What can hang from each mark:
L: R
X: E
V: D
C: E
E: V X
D: C N
A: E G L P
G: A

Every row comes from one small tree of marks. The marks that hang from a mark follow it in brackets, in alphabetical order. Every link used is in the known rows. Which tree was each row made from?
Known rows:
X(E(V(D))): [ 11.9 -10.6   2.1   4.2  20.2 -19.4  19.8   7.1  -4.7   5.6  -7.9   2.8
   8.5   1.2 -13.2   8.9   2.4 -10.5 -16.0]
A(E(V X) G P): [ -9.1  12.4  -1.3  15.6 -27.0  14.8   1.0   0.0   1.7   4.9   7.6  -5.6
  23.8  25.6  11.6   6.0  -5.5  11.2   1.9]
D(C(E(V)) N): [ 19.0 -24.3  -0.8   1.0   5.6 -11.8   2.7  28.5  21.6  -9.8   6.1  12.0
  -1.8  -9.0  -3.2  -4.9   8.5  -2.0 -15.1]
C(E(V(D(N)))): [ 15.0 -20.1   1.1   0.8  22.0 -13.8  11.9  27.1  -6.1 -11.4  -6.2   9.0
   1.3 -15.5 -15.8  -3.0  14.4 -20.9 -15.9]
G(A(E(X))): [ -9.2  12.2   4.2   7.6  15.1   4.9   6.3   1.9 -11.0   8.1  -6.8  -8.1
 -18.9   5.9   9.3   1.4  -6.4  25.8   9.5]
D(C): [ -7.5  -0.9  -1.6  -6.4  -3.1   5.0  -4.8 -15.4   4.4   2.4   2.7   8.8
  -8.2  -6.2   0.1   1.0  -9.2   3.0   3.0]
D(N): [ -7.9  -0.9  -4.6  -6.7   3.1   6.1  10.6   9.8 -10.5  -2.2  -4.8  22.1
 -14.5  -3.7  -9.4   5.5 -11.5  -0.4  -7.7]
L(R): [-21.2   7.5   5.3  -9.2  -6.7  24.2  -3.3 -39.6  -8.7   7.1  -4.7   7.3
 -23.5  -6.4 -11.3   2.2 -19.3   1.8  10.9]
E(V X): [ 14.9  -1.1 -11.7   5.1   1.5 -10.2  10.4   6.6   2.6   5.7  -9.3  -4.7
  -6.1   1.5  -3.9  -6.9  -7.7   1.1   1.0]
X(E(V)): [  4.7 -13.0  -2.5   3.2   9.9  -8.3  23.2   3.5   7.7  13.9  -1.6   4.5
  -6.3   9.8 -11.0  13.0  -7.9   5.8 -15.7]
C(E(V X)): [ 15.6 -13.1  -9.0   2.9   4.9 -16.2   8.2   5.4   5.5   4.0  -4.3 -12.3
 -11.1  -2.1  -1.8  -6.4   1.4   3.2   0.5]
G(A(E(V) P)): [-15.2   6.6   3.4   5.3  -2.0  37.8  11.6   5.9   2.1   3.0   2.9 -12.2
 -13.7  10.0  -3.5   6.2   1.6   9.8  -2.7]
X(E(V(D(C N)))): [ 31.4 -15.5   3.5   8.8  19.4 -34.6   8.3  40.6  11.5 -10.5  -6.4  20.9
  26.2   0.7  -4.2   1.9   9.1 -10.4 -24.7]
A(G L P): [-49.6  30.2  -2.6 -14.2 -47.1  45.4 -17.4 -43.6  -9.6   8.9  14.0  -8.5
   4.8  24.9   0.5  15.2 -13.3   1.4  15.0]
E(V(D(C)) X): [ 31.7  -1.8  -5.2   9.0   9.5 -30.6  -6.8  14.2   5.6  -7.0 -11.5  -3.4
  20.5  -9.0   2.8 -16.1   6.6 -13.8   1.9]
X(E): [-11.3  -3.6  -1.8  -5.1   6.9  -3.8  16.8 -12.0  -6.0  13.0  -3.0   8.3
 -11.0   9.8  -5.4  19.2 -14.5  12.2  -8.6]
C(E(V(D))): [  5.7 -17.8   2.2  -0.4  18.5  -7.2   9.5  -1.5  -6.8  -0.1  -3.1  -6.4
  -5.4 -16.7 -15.7  -2.2  12.5 -20.0  -5.9]
G(A(P)): [-31.2  14.4  -4.4  -4.7 -10.4  34.9   0.3 -16.0 -11.9   0.9 -13.4  -9.3
 -26.0  13.0 -15.1  10.0 -14.3   6.0   7.2]
C(E): [-16.2  -9.5  -0.9  -9.4   4.2   8.1   6.3 -21.4  -8.3   6.3   2.9  -1.8
 -25.3  -8.1  -7.6   7.6  -4.2   3.5   1.4]
D(C(E) N): [  2.0 -15.1  -0.3  -6.1   2.5  -8.4  -4.5  12.9   7.9  -9.8   5.0  16.0
  -7.1  -7.5   1.9   1.0   1.6   3.9  -6.7]
X(E(V(D(C)))): [ 22.5 -13.4   4.2   7.1  16.2 -28.4   6.2  11.6  11.8   0.3  -3.5   6.2
  20.2  -0.9  -3.9   3.6   5.9  -8.8 -15.1]
C(E(V(D) X)): [ 22.9 -11.3  -4.7   5.5  16.8 -27.9   4.1   8.5  -7.3  -2.8 -12.1 -13.0
   3.3 -10.9  -4.6  -9.4  11.9 -13.9   0.9]
E(V): [ -1.3  -7.4  -4.7  -1.2   3.2  10.7  15.8  -3.4   2.9   9.0  -1.5   2.5
 -14.5  -5.1 -15.0   1.0  -8.0  -4.6  -5.2]

Which tree is each row?
[-43.7  20.3  13.4  -7.5 -20.9  36.2  -5.4 -36.4  -8.6  19.4  27.6  -0.3
   3.6   9.8  13.6  15.3  -6.8  17.0   9.3]	A(E G L)
[ 14.8  -8.2  -1.5   2.6  18.6  -7.7  13.5  29.0  -8.8  -9.0 -11.8  17.3
   5.4 -11.6 -17.7  -4.3   5.5 -23.2 -15.4]	E(V(D(N)))
[ 16.2  -8.1   1.3   2.4  10.3 -10.2  -1.7   4.1   5.4  -4.2  -3.7   3.7
  12.0 -14.9  -8.0  -8.1   6.8 -19.3  -4.9]	E(V(D(C)))
[ 16.2  -4.8  -1.7   0.0   9.7 -32.7 -15.9  -2.7  -5.8  -9.0  -7.1  -7.2
  10.2 -11.4  10.7  -9.8  10.0  -5.5   9.5]	V(D(C(E(X))))
[ 22.1   0.3  -7.1   6.5  13.5 -21.6   6.3   9.6  -9.7  -1.3 -16.7  -5.4
   8.0  -7.3  -6.2 -11.1   2.7 -15.3   1.0]	E(V(D) X)
[ 34.9 -17.4  -7.6   8.1   3.9 -33.7  -2.3  38.8  21.6 -13.4  -2.9   5.0
   6.8  -2.0   7.8 -13.6   7.4   2.8  -7.8]	D(C(E(V X)) N)
[  9.1 -13.0   4.7  -3.2  14.4 -19.6  -8.6  15.7  -4.8 -17.1  -1.6  14.6
   7.1 -17.4  -0.3  -3.0  12.5 -13.0  -6.9]	V(D(C(E) N))
[ 25.9  -7.2  -2.5   2.7  12.5 -39.8 -13.9  25.3  -4.7 -20.1 -10.2   8.2
  15.0 -10.4  11.4 -11.0  12.9  -6.7   0.6]	V(D(C(E(X)) N))
[ 25.7 -15.3  -6.4   5.9  -0.2 -25.7  -4.7   9.5  20.7  -2.4   0.3  -9.3
   1.0  -3.6   7.1 -13.2   5.5   4.8   1.2]	D(C(E(V X)))
[ 31.7  -1.8  -8.4   8.3  17.2 -29.7   8.5  38.5  -8.8 -12.2 -19.6   9.9
  13.1  -6.1  -6.3 -11.8   5.6 -17.3  -8.1]	E(V(D(N)) X)
[ 25.9 -10.3   0.4   5.1  14.1 -16.6   0.4  33.9   6.1 -15.3  -6.0  18.8
  17.6 -13.4  -7.6  -9.5  10.0 -22.0 -14.7]	E(V(D(C N)))
[-49.4  30.6   6.6 -10.8 -42.2  51.7 -13.2 -37.9 -10.3  11.0  29.2  -7.6
  10.9  21.3  18.8  18.4  -3.8  11.5  13.2]	A(E G L P)
[ 41.5  -4.7  -6.2  10.5  12.9 -37.9  -4.8  43.4   6.1 -18.1 -14.3  11.6
  25.8  -7.5   3.8 -17.6   9.9 -16.0  -7.9]	E(V(D(C N)) X)
[  9.0 -21.4   0.0   0.1   1.8  -4.6   0.5  -0.2  21.6   0.0   9.0  -3.1
  -7.0 -10.2  -3.4  -3.7   5.4  -1.1  -5.7]	D(C(E(V)))
[-36.6  25.6  10.6 -15.0  -9.7  41.6 -15.2 -47.0  -5.3  10.3  -3.9 -13.9
 -35.0   2.0  -9.9   0.8 -15.4  11.8  23.2]	G(A(L(R)))
[ 17.9  -9.4  -7.1   0.3   1.4 -28.8  -9.5  23.0   7.7 -13.5  -3.3   9.4
   1.4  -2.1  13.3  -7.7   1.8   9.4   0.1]	D(C(E(X)) N)
[-4.2  1.9  5.6 19.4 -5.4 -0.1  8.3  1.9  2.6 13.5  5.9  0.7 15.8 14.4
  6.8  3.3 -7.5 15.7 -1.3]	A(E(V X) G)
[-27.1  25.6   6.7  -1.4 -22.2  16.2 -10.0 -26.3  -8.7  16.1  19.2  -7.7
  11.6  16.6  25.2   7.3  -6.0  21.6  16.9]	A(E(X) G L)
[-42.7  36.9  12.4 -15.6 -25.1  62.8 -18.7 -42.4  -7.1   4.4  13.9 -19.8
 -21.4  11.3  12.7   6.2  -2.1  15.7  24.9]	G(A(E L(R) P))
[-32.0  21.7   6.7  -3.5 -39.8  47.5  -5.9 -22.3   3.8  11.4  30.1 -11.1
  16.9  21.0  12.6  12.1   2.5   5.7   5.5]	A(E(V) G L P)
[ -9.6  -3.8   9.7   8.6  18.7  22.3  19.2   7.8   3.5  11.6   1.7  -5.1
 -20.1  -1.5  -7.5   3.2  -1.3  14.1  -5.5]	G(A(E(V)))
[-41.8  36.2   3.9 -18.4 -30.3  56.7 -22.9 -48.3  -6.5   2.0  -1.7 -19.9
 -28.8  13.1  -4.6   3.6 -13.0   6.4  26.5]	G(A(L(R) P))
[  9.6  -6.8  -4.8  -1.8  -2.1 -21.0 -11.9  -5.9   7.1  -2.3   0.0  -6.2
  -5.4  -3.2  13.7  -5.6  -0.7  10.5   9.3]	D(C(E(X)))
[-33.2  36.3  -0.6  -5.2 -43.5  30.7 -18.2 -28.2 -10.5   7.6  21.1 -14.1
  18.7  28.4  29.8   9.9  -3.3  17.2  20.3]	A(E(X) G L P)
[  0.4 -11.0   5.3  -6.6  10.9 -11.9 -10.5 -12.2  -5.4  -6.0   0.5  -0.6
   1.1 -18.1  -0.1  -1.1  11.0 -11.5   2.0]	V(D(C(E)))
